Known rows, with every step that occurs
C, D, K, Z, P: [ 2.37  0.66  0.25  0.27  0.42 -1.26  0.00 -0.51  1.49  0.97  0.80  0.25
  0.09  0.92  0.05  0.15 -0.72  0.54 -0.02  0.15 -0.30 -0.28]
L, D, K: [ 1.62  1.15  0.03  1.64  0.01 -0.06 -0.23 -0.05  0.52  0.22  0.17 -0.17
 -0.32  0.31  0.25  0.42  0.01  0.66 -0.34 -0.30  0.38 -0.92]
P, C, D, L, Z: [ 0.36 -0.27 -0.38  0.62  0.50  0.39 -0.18 -1.24  1.35  0.86  0.31  0.10
  0.20  1.20  0.22  0.46 -0.48  0.96 -0.12 -0.82  0.97 -0.28]
Z, P, C, D, L, K: [ 1.89 -0.94  0.22 -0.18  0.46 -0.03 -0.02 -1.07  0.30  0.99  1.58 -0.06
  0.39  0.55  0.28  0.23 -0.87  1.41 -0.34 -0.14  1.56 -0.18]
C, D, K, Z: [ 0.47  1.02  0.02  0.61  0.13  0.06 -0.01 -0.81  1.94  0.55  0.29  0.29
 -0.16  1.18 -0.16  0.40 -0.79  0.59  0.10 -0.16 -0.71 -0.54]
P, C, D, K: [-0.82  0.01  0.46 -0.36  0.05 -0.25 -0.19 -0.81  0.91  0.72  0.60  0.35
  0.23  1.07  0.40  0.46 -0.90  1.49  0.10 -0.59  0.37 -0.81]
Z, P, C, D, K: [ 0.98 -0.28  0.70 -0.71  0.40 -1.54 -0.16 -0.60  0.46  1.08  1.04  0.30
  0.44  0.67  0.62  0.16 -0.90  1.42 -0.01 -0.28  0.72 -0.58]
D, K, Z, P: [ 3.25  0.47 -0.18  0.46  0.25 -1.93 -0.11  0.38  0.91  0.77  0.85 -0.14
 -0.22  0.94 -0.03 -0.03 -0.66  0.65 -0.17  0.09  0.11 -0.48]
K, Z: [ 1.10  0.59 -0.56  0.31  0.35  0.36  0.03 -0.63  1.01 -0.06  0.06  0.17
 -0.40  0.90 -0.39  0.04 -0.35  0.00 -0.08 -0.20 -0.03  0.02]
K, Z, D, C: [ 1.49  0.84  0.33  0.50  0.15  0.14  0.01  0.02  0.06 -0.36  0.42  0.11
 -1.08  1.17  0.17 -0.04 -0.36 -0.23 -0.28 -0.23  0.66  0.21]
K, Z, P, L: [ 1.82 -0.28  0.29  0.00  0.45 -0.08  0.00 -0.94  0.52  0.08  0.56 -0.85
 -0.12  0.53 -0.03 -0.50 -0.10  0.37 -0.23  0.20  1.24  0.28]
P, C, D, K, Z: [ 0.09  0.42 -0.24 -0.12  0.13 -0.17 -0.12 -1.05  1.38  0.95  0.72  0.34
 -0.10  1.70 -0.08  0.58 -0.95  1.08  0.24 -0.55 -0.17 -0.65]
P, C, D, L, K: [-0.04 -0.63  0.00  0.22  0.20  1.38 -0.06 -1.21  0.74  0.61  1.06  0.03
  0.17  0.89  0.07  0.51 -0.93  1.53 -0.24 -0.47  1.15 -0.42]
P, L, K, Z, D: [ 1.41  0.31 -0.14  0.89 -0.03  2.11  0.08 -0.78 -0.24 -0.88  0.47 -0.95
 -0.73  1.24 -0.13 -0.52  0.27  0.51 -0.32 -0.30  1.41  0.31]
C, D, K: [-0.29  0.60  0.71  0.60  0.03  0.14 -0.06 -0.60  1.41  0.40  0.17  0.46
  0.12  0.50  0.39  0.22 -0.70  0.98 -0.02 -0.29 -0.21 -0.71]
Z, P: [ 1.94 -0.08  0.40 -0.17  0.54 -1.01 -0.01 -0.25  0.14  0.07  0.37  0.11
  0.10  0.00  0.35 -0.36 -0.27  0.34 -0.33 -0.02  0.90  0.09]
C, D: [-0.82  0.37  0.59  0.07  0.41  1.01  0.09 -1.28  1.12 -0.09 -0.16  0.67
  0.18  0.19  0.29  0.09 -0.44  0.33 -0.07 -0.19  0.02 -0.02]
L, Z, D, C: [ 2.11  0.78  0.22  0.99  0.12  0.30 -0.02  0.08 -0.19 -0.56 -0.08  0.22
 -0.93  0.67  0.71 -0.10  0.05  0.14 -0.35 -0.62  1.29  0.37]
C, D, L, Z: [ 0.79  0.30 -0.06  1.39  0.57  0.72 -0.07 -1.04  1.89  0.53 -0.13  0.12
  0.12  0.65  0.22  0.24 -0.36  0.40 -0.28 -0.48  0.41 -0.14]
D, L, Z: [ 1.64  0.11 -0.54  1.61  0.38  0.07 -0.16 -0.20  1.29  0.39 -0.10 -0.25
 -0.20  0.79  0.11  0.03 -0.15  0.49 -0.36 -0.66  0.84 -0.30]
P, D, L: [ 1.50 -0.32  0.60  1.46  0.36 -0.14 -0.02 -0.54  0.82  0.11  0.36 -0.39
 -0.17  0.79 -0.16 -0.17 -0.55  0.98 -0.78 -0.44  0.53 -0.53]
K, D, L: [ 0.24  0.24 -0.07  1.33  0.39 -0.99 -0.13  0.37  1.25  0.86  0.26 -0.50
 -0.34  0.46 -0.62  0.24 -0.42  0.41 -0.33 -0.21  1.12 -1.02]
P, D: [ 1.44  0.10  0.43  0.52  0.28  0.39  0.12 -0.85  0.32 -0.52  0.03  0.13
 -0.20  0.48 -0.14 -0.18 -0.35  0.87 -0.59 -0.40  0.21 -0.11]
L, K, Z, P: [ 4.07  0.29 -0.78 -0.02  0.35  0.14  0.16 -0.36  0.21  0.06  1.02 -0.08
 -0.28  0.50 -0.40 -0.05 -0.45  0.47 -0.32  0.26  0.65  0.39]
C, D, K, Z, P, L: [ 1.37  0.11  0.84  0.25  0.28 -0.33 -0.04 -1.10  1.36  0.85  0.80 -0.72
  0.15  0.79  0.18 -0.18 -0.52  0.86 -0.03  0.31  0.61 -0.27]

Rows
[ 0.74  0.26  0.25  1.20  0.25  1.27 -0.09 -0.80 -0.12 -0.91 -0.52 -0.70
 -0.42  0.87  0.51 -0.70  0.75  0.41 -0.34 -0.78  1.72  0.33] -> P, L, Z, D
[ 2.07  0.96 -0.20  1.60  0.06 -0.57 -0.21  0.47  0.40 -0.24 -0.19 -0.05
 -0.54  1.29  0.51 -0.25  0.20  0.70 -0.24 -0.94  0.57 -0.42] -> L, Z, D, K
[ 1.35  0.69 -0.67  0.53  0.05  0.69  0.12  0.12  0.35 -0.09  0.38 -0.08
 -0.46  0.01 -0.80  0.35 -0.38  0.81 -0.24  0.04  1.12 -0.44] -> L, K, D
[ 0.84  0.05  0.49  0.28 -0.40  1.78  0.15 -0.20  0.04  0.01  0.93 -1.02
 -0.86 -0.45 -0.41  0.42 -0.62  1.33 -0.29  0.35  2.53 -0.31] -> P, L, K, D, C
[ 1.64  0.81 -0.42  1.18  0.39  0.32 -0.07 -0.23  0.04 -0.72 -0.53  0.18
 -0.49  0.93  0.45 -0.39  0.51 -0.01 -0.31 -0.88  0.76  0.30] -> L, Z, D
[ 1.57  0.94  0.39  1.01  0.08  0.94 -0.05 -0.53 -0.02 -0.14  0.28 -0.01
 -0.64 -0.39  0.32  0.54 -0.19  0.24 -0.42 -0.01  1.18 -0.11] -> L, D, C
[ 0.14  0.45  0.48  1.27  0.11  1.88 -0.13 -1.41  0.05 -0.42 -0.11 -0.91
 -0.17 -0.05  0.30 -0.01  0.52  0.50 -0.36 -0.13  1.57 -0.17] -> P, L, D
[ 1.14  0.86 -0.21  0.85  0.43  0.13 -0.03 -0.27  0.23 -0.54 -0.11  0.19
 -0.65  1.51 -0.03 -0.38  0.16 -0.36 -0.20 -0.49  0.21  0.16] -> K, Z, D
[ 1.38 -0.22 -0.18  1.25  0.03  1.06 -0.02 -0.12  0.70  0.16  0.77 -0.34
 -0.28  0.40 -0.03  0.08 -0.62  1.04 -0.47 -0.24  0.94 -0.43] -> D, L, K
[ 2.59  1.58 -0.69  1.75  0.06 -0.06 -0.22 -0.22  0.96  0.41  0.31 -0.39
 -0.58  0.95 -0.30  0.54 -0.10  0.20 -0.17 -0.15 -0.11 -0.73] -> L, D, K, Z
[ 1.55 -0.11 -0.14 -1.07  0.75 -0.68  0.03 -1.41  0.62  0.77  0.85  0.45
  0.24  1.11 -0.01  0.19 -0.60  0.39  0.01 -0.13  0.52  0.28] -> K, Z, P, C, D
[ 0.60  0.64  0.36  0.25  0.06 -0.39  0.04  0.35  0.58  0.37  0.45  0.01
 -0.77 -0.20 -0.35  0.51 -0.73  0.41 -0.18  0.11  1.37 -0.51] -> K, D, C
[ 1.94  0.12  1.06  0.28  0.00  0.48  0.15 -0.49  0.11 -0.33  0.53  0.07
 -0.62  0.20  0.08  0.12 -0.87  1.16 -0.62 -0.16  0.73  0.00] -> P, D, C
[ 3.18  0.11 -0.22  0.77  0.61  0.19  0.11 -0.79  1.31  0.90  1.27 -0.16
  0.07  0.74 -0.21  0.14 -0.78  0.44 -0.41  0.32  0.55  0.13] -> C, D, L, K, Z, P
[ 2.40  0.33  0.80  1.28  0.08 -0.47 -0.26 -0.44  0.02  0.42  0.68 -1.28
 -0.03 -0.08  0.58 -0.13  0.25  0.98 -0.44  0.18  1.71 -0.61] -> Z, P, L, D, K
[ 4.55  0.17  0.53 -0.03  0.43 -0.98  0.20 -0.39  0.16  0.22  1.10 -0.14
 -0.63  0.53 -0.20  0.02 -0.83  0.58 -0.70  0.28  0.62  0.38] -> K, Z, P, D, C
[ 1.92  0.61 -0.11  0.21 -0.21  0.66  0.16  0.38  0.14  0.15  0.90 -0.07
 -0.94 -0.29 -0.55  0.63 -0.86  0.99 -0.32  0.21  1.65 -0.37] -> L, K, D, C
[ 0.51  0.36  1.05  0.40  0.10  0.05 -0.02  0.14 -0.36 -0.58  0.19  0.13
 -0.82  0.50  0.80 -0.21 -0.32  0.24 -0.38 -0.41  1.19  0.06] -> Z, D, C
[ 1.55 -0.66  0.05 -1.09  0.50 -1.41 -0.14 -0.50 -0.45  0.39  0.76  0.19
  0.18  0.48  0.37 -0.16 -0.41  0.95 -0.20 -0.35  1.48 -0.04] -> Z, P, C
[ 1.54  0.78 -0.41  0.92 -0.04 -0.52 -0.15  0.05  1.35  0.44  0.41 -0.07
 -0.50  1.26 -0.32  0.18 -0.65  0.72  0.00 -0.32 -0.31 -0.70] -> D, K, Z
[ 3.36 -0.22 -0.30  1.28  0.66 -1.16 -0.18  0.04  0.87  0.69  0.43 -0.43
  0.03  0.40  0.27 -0.21 -0.14  0.41 -0.54 -0.30  1.29 -0.08] -> D, L, Z, P
[ 5.30  0.29  0.02  1.04  0.27 -1.66 -0.01  0.08  0.50  0.27  0.54 -0.21
 -0.10  0.72  0.14 -0.17 -0.33  1.47 -0.64 -0.35  0.53 -0.28] -> L, Z, P, D, K
[ 5.95  0.25  0.02  0.02  0.15  0.10  0.32 -0.26 -0.18 -0.04  1.60 -0.23
 -0.72  0.44 -0.41  0.18 -0.97  1.07 -0.76  0.48  0.90  0.53] -> L, K, Z, P, D, C
[ 0.58 -0.04 -0.07  0.82  0.13  1.52 -0.06 -1.13  0.64 -0.46 -0.37 -0.68
 -0.18  0.34  0.21 -0.27  0.27  0.74 -0.22 -0.49  1.51  0.16] -> P, L, Z
[ 2.20 -0.12  0.44  0.50  0.12 -1.07 -0.15 -0.31  0.73  0.63  0.86 -1.05
 -0.23  0.92  0.03 -0.32 -0.38  1.02 -0.13  0.14  0.98 -0.43] -> D, K, Z, P, L
[ 0.05  0.09  0.64  1.58  0.43 -0.40 -0.20  0.20  0.29 -0.05  0.11 -0.30
 -0.38  1.06  0.44 -0.50 -0.01  0.18 -0.49 -0.65  1.02 -0.44] -> Z, D, L
[ 3.67 -0.02  0.82  0.53  0.24 -1.93 -0.02  0.06  0.22  0.36  0.81 -0.20
 -0.02  0.50  0.21 -0.27 -0.65  1.41 -0.67 -0.11  0.35 -0.58] -> Z, P, D, K
[ 2.79  0.29 -0.31 -0.04  0.64 -1.00  0.02 -0.41  0.58  0.30  0.54  0.06
 -0.16  0.63 -0.22 -0.21 -0.34 -0.01 -0.19  0.11  0.38  0.27] -> K, Z, P
[ 2.82  0.71 -0.06  0.99 -0.01 -0.61  0.02 -0.25  1.08  0.22  0.44 -0.17
 -0.58  1.50 -0.54  0.08 -0.72  1.19 -0.44 -0.28 -0.53 -0.66] -> P, D, K, Z
[ 0.61  0.35  0.96  1.05 -0.10  1.99 -0.09 -1.05 -0.10 -0.25  0.35 -0.97
 -0.62 -0.48  0.50  0.29  0.04  0.63 -0.44  0.12  2.06 -0.07] -> P, L, D, C
[ 2.24  0.85 -0.68  0.81  0.19  1.10  0.09 -0.34 -0.15 -0.75  0.43 -0.01
 -0.75  1.29 -0.25 -0.21  0.04  0.12 -0.29 -0.40  0.52  0.29] -> L, K, Z, D
[ 2.91 -0.03 -0.64 -1.02  0.50  0.53  0.15 -1.44  0.20  0.52  1.37  0.24
  0.11  0.94 -0.22  0.33 -0.71  0.95 -0.06  0.01  0.84  0.38] -> L, K, Z, P, C, D
